Every row comes from one small tree of marks. The marks that hang from a mark follow it in brackets, in the order of their numbers. Every link used is in the known rows. Which tree was each row made from?
In the rows, 128 means zero.
Known rows:
Z_758(Z_21 Z_552(Z_333)): [101 153 159 107 180 144 118 134 114 104  90 151 141 127 136 138  96  88
 200 144 155  78 108 165  76 115 114 134 136 150]
Z_758(Z_21(Z_855(Z_58 Z_785)) Z_35 Z_552(Z_333)): [109 163 165 100 185 131 121 130 117  98  56 178 145 128 137 150  93  99
 193 135 151  46 104 186 116 110 106 112 175 164]
Z_58(Z_333 Z_855): [ 93 152 111  94 185 153 102 131 114 179  94 107 112 130 111 100  75  99
 159 143 171  99 116 142  76 115 136 141  90 163]
Z_552(Z_333(Z_785) Z_758(Z_21(Z_855(Z_76)) Z_35)): [119 169 203 107 187 146 117 125 113 140  92 171 149 132 143 131 120  83
 212 140 155  68  91 189 111 110 105 123 164 158]
Z_76(Z_855(Z_785)): [ 94 146 124 114 177 152 121 131 131 132  84 121 126 131 103 133  80 111
 134 142 157 104 105 163  86 134 115 156 109 165]
Z_58(Z_333(Z_552 Z_785) Z_855(Z_21(Z_758) Z_76)): [118 158 146  98 179 136  97 118 110 207  97 147 115 124 112  72 112  96
 180 134 176 104 100 168  88 117 109 106 108 163]
Z_333(Z_58(Z_855) Z_552(Z_758(Z_21 Z_35)) Z_785): [ 94 150 161 101 180 151 120 116 125 146  84 161 135 110 135 103  96  64
 221 125 168  75 125 177 100 148  99 128 112 159]
Z_35(Z_758(Z_21)): [ 84 149 133 112 160 150 120 132 103 119 111 124 132 123 115 121 108  92
 197 145 155  96 105 167  74 122 123 143  91 157]
Z_58(Z_333(Z_552) Z_855(Z_21(Z_758) Z_76 Z_785)): [120 164 138  91 187 131  88 127 108 196  84 144 112 133 104  77  96 113
 162 141 177  86  96 161  86 110 122 103 114 167]
Z_855(Z_21 Z_76 Z_785(Z_333(Z_58 Z_552))): [134 161 127  95 180 136 108 126 122 148  81 152 126 127 119 123 104 106
 156 153 181  77  93 173 103 125 113 102  96 160]
Z_855(Z_21(Z_758(Z_552)) Z_58 Z_76): [124 160 136 102 190 135 109 130 107 112  71 165 124 137 106 121 105 118
 164 146 162  75  73 171 100 105 105 109 149 167]
Z_785(Z_333 Z_855(Z_58 Z_76)): [135 161 105 100 184 151  99 136 104 137  89 127 113 138 117 157  93 121
 130 167 173  63  91 178 107 115 116 114 113 164]
Z_333(Z_58 Z_785): [ 93 140 133 103 164 151 135 120 136 132 102 139 134 119 122 132  85  88
 186 137 165 118 110 158  95 140 114 145  91 164]
Z_855(Z_21 Z_58): [112 151 118  98 185 152 107 123 115 128  73 134 123 133 100 133  95 110
 145 147 166  90  91 153 100 117 110 144 109 167]
Z_552(Z_333 Z_758(Z_21)): [111 163 185 105 187 159 107 130 109 121  98 140 140 133 134 134  96  89
 190 152 163  75  95 156  72 111 119 155 129 154]
Z_552(Z_333(Z_785) Z_758(Z_21(Z_855) Z_35)): [109 164 205 111 177 153 124 121 113 136  84 166 151 123 148 139 117  77
 214 133 151  77 107 180 104 114 102 141 157 155]
Z_21(Z_758(Z_35 Z_552(Z_333)) Z_855(Z_58 Z_76)): [122 171 165 106 190 132 130 131 103  96  59 188 138 136 139 130  99 108
 207 139 150  55  73 184 117  99  86 107 183 167]
Z_552(Z_333(Z_785(Z_855)) Z_758): [127 157 193 108 179 162 109 127 127 149 114 134 132 132 132 144  91 103
 176 154 166  89 111 163  88 120 109 155 128 155]
Z_552(Z_758): [103 155 150 109 186 164 114 131 126 123  93 126 128 136 118 129  86 102
 158 151 160  97 101 145  77 115 117 161 112 158]
Z_333(Z_785): [ 89 142 133 109 166 154 127 124 132 143  99 129 130 125 118 136  90  93
 170 140 157 120 115 153  84 129 114 149 103 159]
Z_76(Z_855(Z_21 Z_785(Z_333(Z_58 Z_552)))): [129 152 129 111 174 147 116 120 122 146  73 144 128 112 119 124 104 101
 139 139 175  87 100 181 100 143  94 133  90 159]
Z_758(Z_21(Z_855(Z_58 Z_76)) Z_35 Z_552): [105 161 125 105 188 132 120 133 111  91  61 174 134 133 126 134 112  96
 184 136 148  54  93 196 123 115 103 100 163 167]
Z_785(Z_333(Z_58)): [110 152 117 103 169 156 129 128 111 129  82 131 130 119 131 147  85  93
 169 149 168  94 101 158  89 125 119 136  85 157]
Z_35(Z_758(Z_21 Z_552(Z_333(Z_785)))): [ 94 147 188 113 165 139 125 129 118 121 120 149 144 115 136 120 112  84
 229 140 157  86 113 179  75 120 112 130 124 150]
Z_76(Z_855(Z_58 Z_785(Z_333(Z_552)))): [118 156 114 112 179 148 113 125 128 134  68 137 120 119 116 134  86 109
 119 146 169  73 100 177  94 135  93 140 110 163]
Z_860(Z_333(Z_58(Z_855) Z_552(Z_758) Z_785)): [ 97 156 159 101 186 155 126 109 127 166  86 155 129 115 133 106  76  79
 181 131 171 100 119 148  83 142 101 132  89 166]
Z_76(Z_855(Z_58(Z_333))): [105 159 111 104 189 155 108 125 122 150  90 113 114 126 107 110  83 106
 131 144 170  86  92 164  94 123 109 158  98 169]
Z_21(Z_758(Z_35 Z_552(Z_333)) Z_855(Z_58 Z_785)): [114 166 177 106 181 131 133 129 112 102  48 186 141 129 139 145  85 111
 197 133 147  58  93 176 112 101  95 115 185 167]

Which tree is each row?
[ 97 160 149 109 188 158 123 127 128 119  77 144 129 129 131 115  93  89
 192 142 160  80 111 157  86 123  88 152 117 153] => Z_333(Z_552(Z_758(Z_35)))
[117 155 141 111 178 146 110 123 110 135  63 146 124 128  95 131  96 122
 127 137 161  88  80 173 101 123 101 144 132 174] => Z_76(Z_855(Z_21(Z_758) Z_58 Z_785))
[111 156 166  99 191 153 115 106 120 179  80 159 129 115 123 101  95  82
 173 130 175  98 114 151  91 138  98 125  91 165] => Z_860(Z_333(Z_58(Z_855(Z_21)) Z_552(Z_758) Z_785))
[119 156 150  89 212 134 110 130 109 139  75 161 132 133 120 105  90  96
 217 143 175  55  93 172 112 119 108 101 137 160] => Z_758(Z_35 Z_552(Z_333(Z_58(Z_855(Z_21 Z_76)))))
[107 161 147 109 190 136 122 135 100 119  65 166 130 135 117 123 115 104
 199 141 153  77  88 174  98 105 100 103 151 156] => Z_855(Z_21(Z_758(Z_35 Z_552)) Z_76)
[108 141 149 101 165 148 120 115 107 169  83 153 130 114 112 113  97  93
 189 127 166 117 102 161  97 134 114 128 107 168] => Z_333(Z_58(Z_855(Z_21(Z_758))) Z_785)
[109 155 147 104 178 158 124 123 137 108  95 148 131 125 129 108  86  90
 181 144 169  94 103 154  86 134  96 153  94 160] => Z_333(Z_58 Z_552(Z_758))
[109 150 147 114 172 145 122 130 106 118  72 156 130 126 118 130 108 105
 175 137 151 104  97 158  79 110 105 129 134 156] => Z_855(Z_21(Z_758(Z_552)))
[105 140 160  98 184 142 126 123 133 142  98 153 136 117 132 117  69  86
 207 134 169  92 116 159  90 135 112 128 122 160] => Z_758(Z_552(Z_333(Z_58(Z_855) Z_785)))
[130 156 120  95 192 137  89 129 112 181  75 138 116 131 106 111  99 111
 138 151 178  76 105 166  92 119 120 100 110 159] => Z_58(Z_855(Z_21 Z_76 Z_785(Z_333(Z_552))))
[147 164 135 105 168 148 109 131  84 147  88 150 122 128 124 148 119 113
 165 157 172  82  80 186 109 116 113 102 108 161] => Z_785(Z_333(Z_58) Z_855(Z_21(Z_758) Z_76))
[149 165 131 107 164 145 109 127  92 144  85 161 122 123 131 129 123 109
 174 152 174  80  85 192 107 124  94 101 102 158] => Z_785(Z_333(Z_58 Z_552) Z_855(Z_21(Z_758) Z_76))
[110 143 123  92 180 141 108 121 129 154  74 145 124 122 104 102  79 102
 165 134 175  94 114 156  99 140 113 125  91 168] => Z_333(Z_58(Z_855(Z_21 Z_785)) Z_552)
[135 160 109 104 168 148 115 131 116 132  97 142 120 126 133 134 100 103
 166 157 175  78 101 185 104 133  98 111  86 157] => Z_785(Z_333(Z_58 Z_552) Z_855(Z_76))
[123 163 131  99 185 143 105 126  99 130  74 153 123 140 100 123 104 118
 157 150 165  84  66 164 102 106 107 122 129 172] => Z_855(Z_21(Z_758) Z_58 Z_76)
[111 163 115  97 175 150 112 124 119 143  82 131 120 130 120 117  92 108
 143 140 162  92  94 160 105 107 116 141 111 172] => Z_21(Z_855(Z_58(Z_333)))
[122 162 142 114 185 147 115 124  90 150  42 150 125 120 114 150 105 112
 141 141 163  59  84 185 108 116  96 125 142 164] => Z_76(Z_855(Z_21(Z_758(Z_35)) Z_58 Z_785(Z_333)))
[107 158 143 111 184 144 118 124 105 136  49 153 127 126 101 135  98 114
 152 134 159  71  83 178 111 122  93 137 143 172] => Z_76(Z_855(Z_21(Z_758(Z_35)) Z_58 Z_785))
[ 99 150 166 110 178 143 126 135 118 107 109 136 135 128 128 115  92 102
 210 150 159  83 101 158  71 110 108 142 116 151] => Z_35(Z_758(Z_552(Z_333)))
[152 164 108 101 183 146  90 128 105 146  81 142 112 132 114 137 117 119
 132 162 179  62  92 186 113 118  94 106 109 160] => Z_785(Z_333(Z_552) Z_855(Z_21 Z_58 Z_76))
[114 162 161 110 184 154 101 114 135 159 101 142 123 113 124  93 110  82
 153 134 173  74 104 185  91 135  93 151 114 162] => Z_76(Z_855(Z_58(Z_333(Z_552(Z_758(Z_21)) Z_785))))
[103 158 162 106 174 139 138 128 109  92  71 180 152 118 153 139 105  77
 232 129 150  67 104 187 114 123  98 117 147 157] => Z_758(Z_21(Z_855) Z_35 Z_552(Z_333(Z_58)))
[120 169 148 104 184 138 112 133  88 158  59 152 128 134 119 148 113 111
 171 152 164  67  87 173 100 100 119  97 139 157] => Z_855(Z_21(Z_758(Z_35)) Z_76 Z_785(Z_333))
[129 155 124 108 188 151 101 124 111 151  65 128 121 124 102 146  98 118
 104 149 172  71  90 175 104 124 110 137 118 165] => Z_76(Z_855(Z_21 Z_58 Z_785(Z_333)))
[128 160 138  97 180 144  91 127 121 193 120 121 114 135 107 118 119 111
 151 152 177  95 106 177 106 114 126 116 100 161] => Z_58(Z_333(Z_785(Z_855(Z_21 Z_76))))
[108 158 116  92 192 139 106 133 132 125  83 136 121 146  97 134  72 122
 138 157 169  76  87 159 101 116 128 125 122 174] => Z_855(Z_58 Z_76 Z_785)
[122 149 153 116 149 150 117 119 114 152  92 156 125 119 121 128 123 102
 177 134 158 116 114 177  95 131  84 130 112 157] => Z_333(Z_552 Z_785(Z_855(Z_21(Z_758))))
[121 160 146 112 180 162 113 127 121 135  83 136 126 124 138 127 100  94
 156 153 167  84 108 155  71 117  99 145 105 148] => Z_785(Z_333(Z_552(Z_758)))
[126 158 186 109 166 131 141 123 121 117  95 191 148 123 145 120 105  96
 217 131 154  99  82 185 109 119  97 108 154 165] => Z_21(Z_758(Z_552(Z_333(Z_58 Z_785))) Z_855(Z_76))
[ 96 143 131 105 158 148 137 115 146 128 100 150 134 115 128 118  89  83
 194 131 165 118 115 163  92 146  94 144  85 161] => Z_333(Z_58 Z_552 Z_785)
[147 162 110  98 188 150  89 132  96 151  82 130 113 138 108 153 112 125
 123 166 177  61  86 181 115 111 113 109 114 163] => Z_785(Z_333 Z_855(Z_21 Z_58 Z_76))
[115 164 134  94 173 137 104 121 119 163 102 149 127 128 121 113 113  95
 159 138 165  84  92 188 114 112 123 112 125 173] => Z_758(Z_21(Z_855(Z_58(Z_333(Z_785)) Z_76)))
[151 168 128 104 177 148  95 131  81 149  76 146 115 134 115 152 117 126
 138 162 171  66  76 184 110 105 109 104 128 164] => Z_785(Z_333 Z_855(Z_21(Z_758) Z_58 Z_76))
[120 157 172 112 162 142 143 127 110  93  77 181 146 120 149 130  96  98
 212 131 149  97  87 171  97 115  95 129 145 162] => Z_21(Z_758(Z_552(Z_333(Z_58))) Z_855)
[114 162 200 108 181 158 111 128 113 143 100 148 140 127 144 153 108  84
 212 147 162  62 117 182  98 121 105 139 144 151] => Z_552(Z_333(Z_785(Z_855)) Z_758(Z_21 Z_35))
